Known rows, with every way that one mark hangs from another:
E[A Q]: [ 1.072 -0.552 -0.910  0.288  1.005  0.209 -1.460 -1.659 -0.078 -0.750
  2.175 -0.015 -0.220 -0.077  1.141  0.293  1.104 -1.880 -1.511 -1.472
 -2.640 -0.531  0.080]
P[K Z[T]]: [-0.495 -1.143 -1.857 -3.369 -2.247 -0.732  2.631 -0.461 -2.224  0.166
  0.320 -0.910  0.965 -0.960  3.275 -1.160 -3.676 -1.753 -2.012 -0.368
  1.401  0.729 -0.342]
A[E[D J Q] N]: [-1.056 -2.043 -0.947 -0.873 -4.072  0.182 -0.489 -0.462 -1.364  0.834
  1.550  1.269 -0.304 -1.847  0.272  1.959  0.746 -3.114 -0.361 -0.432
 -0.793 -0.311 -0.052]
K[P]: [ 0.977 -1.121 -0.379  0.383 -0.084  0.042  1.990 -0.378 -1.121  0.429
  1.951 -0.043 -1.193 -0.548  1.668 -0.712  0.317 -1.138 -0.398  0.704
  0.274 -0.020  0.709]
Z[P T[G]]: [ 0.434  0.120 -1.259 -1.811 -2.083 -2.655  2.337  0.633  0.874 -1.909
  5.027  0.119  0.353 -0.746  0.771 -0.434 -1.232  0.859 -0.525  2.531
 -2.977  0.868  0.124]
A[J[E[D Q]] N]: [-2.776 -0.245 -1.336 -0.063 -2.244 -0.581  0.943 -0.510 -0.038  1.723
 -0.323  1.289 -0.163 -2.174 -0.960  1.091  0.299 -2.092 -0.198  1.732
 -2.510 -0.580 -0.427]
K[P[Z[T[G[Q]]]]]: [ 0.165 -0.782 -1.226 -1.064 -0.974  0.430  1.989 -0.728 -1.010 -0.452
  2.935 -0.600 -0.548 -0.137  1.545 -0.768 -1.083 -1.007 -0.685  1.505
 -0.860  0.961  0.875]
P[K Z[T[G]]]: [-0.927 -0.700 -1.492 -4.078 -2.346 -1.283  2.865 -0.533 -2.904  0.149
  1.652 -0.596  1.281 -1.113  2.732 -0.870 -3.695 -1.683 -1.900 -0.120
 -0.332  0.919  0.135]
Z[T]: [ 0.174  0.161 -0.764 -0.862 -1.723 -0.460  0.919  0.297  0.898 -0.689
  1.835 -0.058  0.587 -0.753  0.569 -0.826 -1.048 -0.069 -1.034  1.122
 -0.680 -0.010 -0.264]
Z[P T]: [ 1.141 -0.464 -1.857 -0.860 -1.900 -1.885  1.992  0.731  1.766 -1.803
  3.211 -0.316 -0.110 -0.524  1.550 -0.858 -1.265  0.747 -0.645  2.177
 -0.528  0.576 -0.590]
T[Z[P]]: [ 1.620 -0.409 -0.199 -1.922 -1.237 -0.962  2.180 -0.354 -0.990 -0.391
  0.873  0.277  0.357 -0.454  2.294 -1.469 -0.615 -0.159 -0.814  0.014
 -2.704  0.727  1.866]
J[E[A[N] D Q]]: [ 0.123 -0.114 -1.940 -0.697 -0.815 -0.452 -0.611 -1.362  0.042  1.348
  1.023  0.386  1.027 -1.199  0.339  2.008  0.436 -3.541 -0.820 -0.276
 -2.580 -0.194  0.156]
P[Z[T[G]]]: [-0.220  0.259 -0.734 -2.781 -1.539 -0.271  1.903 -0.404 -1.997 -0.404
  1.087 -0.373  0.765 -0.718  1.436  0.282 -2.469 -0.869 -1.177  0.272
 -0.823  1.151  0.666]
J[E[A Q]]: [ 0.649  0.322 -1.853 -0.949  0.365 -1.457  0.249 -1.127  1.094  1.339
  0.637  0.098  0.272 -0.505  0.301  0.192  0.166 -2.405 -1.096 -0.858
 -1.787 -0.400  0.084]
E[J Q]: [-1.171 -0.886 -0.129 -1.205  0.505  0.486  1.206 -0.885 -0.288 -0.914
 -1.469  0.015 -0.364 -0.659 -0.983  0.553  1.303 -1.410 -0.737  0.266
 -0.628 -0.250  0.835]
A[E[D] N]: [ 0.128 -1.698 -1.056 -0.447 -4.773 -0.355 -0.457  0.234 -2.273  2.208
  2.914  1.552 -0.203 -2.142  2.060  1.053 -0.569 -2.878 -0.541 -0.963
 -0.379 -0.343 -0.102]
A[E[D]]: [ 0.829 -1.661 -0.192 -1.275 -2.303 -0.452  0.244 -0.039 -2.974  1.262
  1.858  1.120  0.239 -1.100  2.514  0.128 -0.583 -2.624 -1.378 -1.060
 -0.612 -0.134 -0.199]
K[P[Z[T[G]]]]: [ 0.504 -0.711 -0.704 -1.058 -0.861 -0.012  2.446 -0.711 -1.430 -0.537
  2.173 -0.599 -0.532 -0.279  1.567 -0.132 -0.988 -0.965 -0.443  1.232
 -0.240  1.001  0.624]
T[G[Q] Z[P[K]]]: [-0.281 -0.249 -0.926 -3.799 -2.062 -1.519  2.289 -0.456 -1.825  0.009
  5.048  0.807  1.257 -0.654  1.945 -2.792 -1.395 -0.416 -1.404  0.837
 -7.172  0.954  3.131]
J[A]: [ 0.944  0.200 -0.890 -1.557  0.443  0.021  0.559 -0.307 -2.356  2.045
 -1.605 -0.078 -0.081 -1.280  1.019 -0.789 -1.083 -1.506  0.167 -1.047
  1.069 -0.482  1.143]
G[Q]: [-0.389 -0.658 -1.879 -0.402 -0.896  1.135 -0.070  0.213 -0.237  1.466
  2.330  0.384 -0.224 -0.603  1.865 -2.542 -0.820 -1.173 -1.633  0.227
 -1.792 -0.408  1.437]
D[E]: [ 1.850 -0.283 -1.099 -0.250 -1.605 -0.217  1.123  0.760 -0.555  1.774
  1.133 -0.143  1.156 -1.050  0.736 -1.102 -1.165 -1.139 -0.682 -1.304
  0.980 -0.161 -0.254]
E[A[N] D J Q]: [-0.005 -1.454 -0.940  0.615 -0.670  2.142 -2.274 -2.178 -1.677 -1.495
 -0.041 -0.349  1.153 -1.693 -0.264  3.528  2.281 -3.286 -0.724  0.411
 -2.982 -0.013  0.036]
J[E[Q]]: [-0.724  0.255 -1.368 -1.992  0.023 -1.611  1.849 -0.440  1.009  1.782
  0.004  0.639 -0.024 -0.452 -0.159 -0.067 -0.196 -2.216 -0.862 -0.351
 -0.925 -0.368  0.762]

Rows:
[ 0.781 -0.995 -0.956 -0.692 -0.783  0.364  2.333 -0.704 -1.051 -0.514
  1.425 -0.811 -0.747 -0.183  1.920 -0.327 -0.967 -1.035 -0.538  1.088
  0.918  0.852  0.267] => K[P[Z[T]]]
[ 0.082 -0.907 -1.426 -1.687 -2.050  0.157 -0.800 -0.618 -2.183  2.278
  0.574  1.020 -0.309 -1.582  0.735  0.784 -0.525 -3.028  0.443 -1.494
  0.170 -0.624  0.685] => J[A[E[D Q] N]]
[ 2.689 -0.424 -1.865  1.181 -2.502  0.342 -0.633  0.109 -0.169  1.238
  0.260 -1.073  1.345 -1.991  0.062  0.066 -0.245 -1.242 -0.307 -0.946
  0.801 -0.097 -1.007] => D[E[A[N] J]]
[-1.251 -1.254 -1.011  0.480 -4.491 -1.517  0.230  0.391 -0.874  2.132
  1.534  1.688 -1.603 -2.340  0.898 -0.874 -0.421 -1.118 -0.504  0.189
 -1.107 -0.858 -1.511] => A[E J N]
[-0.449 -0.713 -2.569 -2.592 -2.794 -2.669  2.379  0.614  0.879 -1.380
  6.340 -0.033  0.672 -0.805  1.790 -2.139 -2.270  0.230 -1.334  2.570
 -3.420  0.640  0.125] => Z[P[K] T[G[Q]]]
[ 0.066  0.229 -0.525 -3.192 -1.693 -1.061  1.819 -0.417 -1.409 -0.329
  4.763  0.896  1.009 -0.443  1.284 -2.242 -0.796 -0.042 -1.039  1.056
 -7.394  1.050  3.383] => T[G[Q] Z[P]]
[ 0.323 -0.036  0.221 -3.918 -1.773 -2.479  3.120 -0.527 -2.725 -0.312
  3.784  0.806  1.257 -0.949  1.758 -1.516 -1.207 -0.382 -0.977  0.320
 -5.954  1.029  2.599] => T[G Z[P[K]]]
[-2.241 -1.459 -0.999  0.052 -3.740 -1.327  0.043 -0.194  0.194  1.376
  2.164  1.955 -1.865 -1.632 -0.028 -0.393  0.388 -1.515 -0.530  0.040
 -2.168 -1.010 -1.300] => A[E[Q] J N]
[-0.714  0.789 -2.559 -2.362 -0.732 -1.152  0.610 -0.670  0.788  3.436
 -1.272  0.506 -0.224 -1.417 -1.050  0.460 -0.668 -2.760  0.954 -0.759
  0.365 -0.701  1.192] => J[A[N] E[Q]]
[ 1.675 -0.535 -1.395  1.363 -1.773  0.465 -1.286 -0.773 -1.020  0.336
 -0.854 -0.881  0.099 -2.421  0.585  0.944  0.732 -1.267 -0.435 -0.061
 -0.328 -0.225 -0.412] => E[A[N] J]
[ 0.480 -0.109 -1.517 -1.090  0.372 -0.475 -0.280 -1.494 -0.384  0.844
  0.527  0.158  1.270 -0.698  0.531  1.576  0.426 -3.389 -1.233 -0.372
 -2.566 -0.106  0.202] => J[E[A D Q]]
[-0.259 -1.994 -0.081 -1.675 -1.626  0.007  0.255 -0.737 -2.111 -0.155
  0.424  0.834  0.141 -0.833  0.692  1.003  0.729 -2.850 -1.216 -0.558
 -1.017 -0.111 -0.122] => A[E[D J Q]]
[-1.279 -0.806 -2.015 -3.990 -2.479 -0.796  2.456 -0.507 -2.415  0.276
  2.264 -0.590  1.263 -0.956  2.843 -1.486 -3.775 -1.677 -2.144  0.067
 -0.913  0.915  0.435] => P[K Z[T[G[Q]]]]
[-0.099 -0.839 -0.570 -1.111 -0.983  1.900  0.055 -0.724 -3.840  0.792
 -3.347 -0.350  1.353 -2.623 -0.192  2.251  0.196 -2.725  0.421  0.909
  0.477  0.141  0.957] => E[D J[A[N]]]
[-0.854 -0.487 -0.564 -1.864  1.152  0.698  0.801 -1.126 -0.827 -0.169
 -2.892 -0.279 -0.272 -0.843 -1.408  0.531  0.930 -1.715  0.108 -0.060
  0.165 -0.392  1.068] => E[J[A] Q]
[-1.483 -1.503  0.310 -1.374  0.527  1.874  0.600 -1.400 -2.237 -1.524
 -1.566  0.133  1.123 -0.929 -0.721  2.561  1.696 -2.892 -0.929  0.995
 -1.844  0.168  0.925] => E[D J Q]
[ 1.159 -0.542 -1.794  1.191 -1.640  0.089 -1.084 -0.488  0.900  0.708
  2.102 -0.129  0.721 -1.087 -0.342 -0.219  0.218 -1.383 -0.628 -1.083
 -1.462 -0.507 -1.316] => D[E[A[J N] Q]]
[-1.481 -1.182 -0.506 -1.687 -0.018  2.147 -0.250 -1.573 -2.496 -0.410
 -2.554  0.045  0.977 -1.620 -1.310  2.930  1.304 -3.294  0.326  0.640
 -0.970 -0.063  1.287] => E[D J[A[N]] Q]
[ 1.045  0.084 -1.983 -0.281 -1.542 -0.612 -0.399 -0.770 -1.003  2.147
  0.431  0.117  1.291 -1.908  1.185  1.545 -0.370 -3.144 -0.789 -0.093
 -1.520 -0.078 -0.012] => J[E[A[N] D]]
[ 0.356 -1.283 -1.038  0.664 -0.645  1.611 -2.710 -1.998 -1.650 -0.753
  2.865  0.463  0.933 -1.087  1.116  2.905  1.472 -3.543 -1.102 -0.641
 -3.809 -0.256  0.281] => E[A[N] D Q]
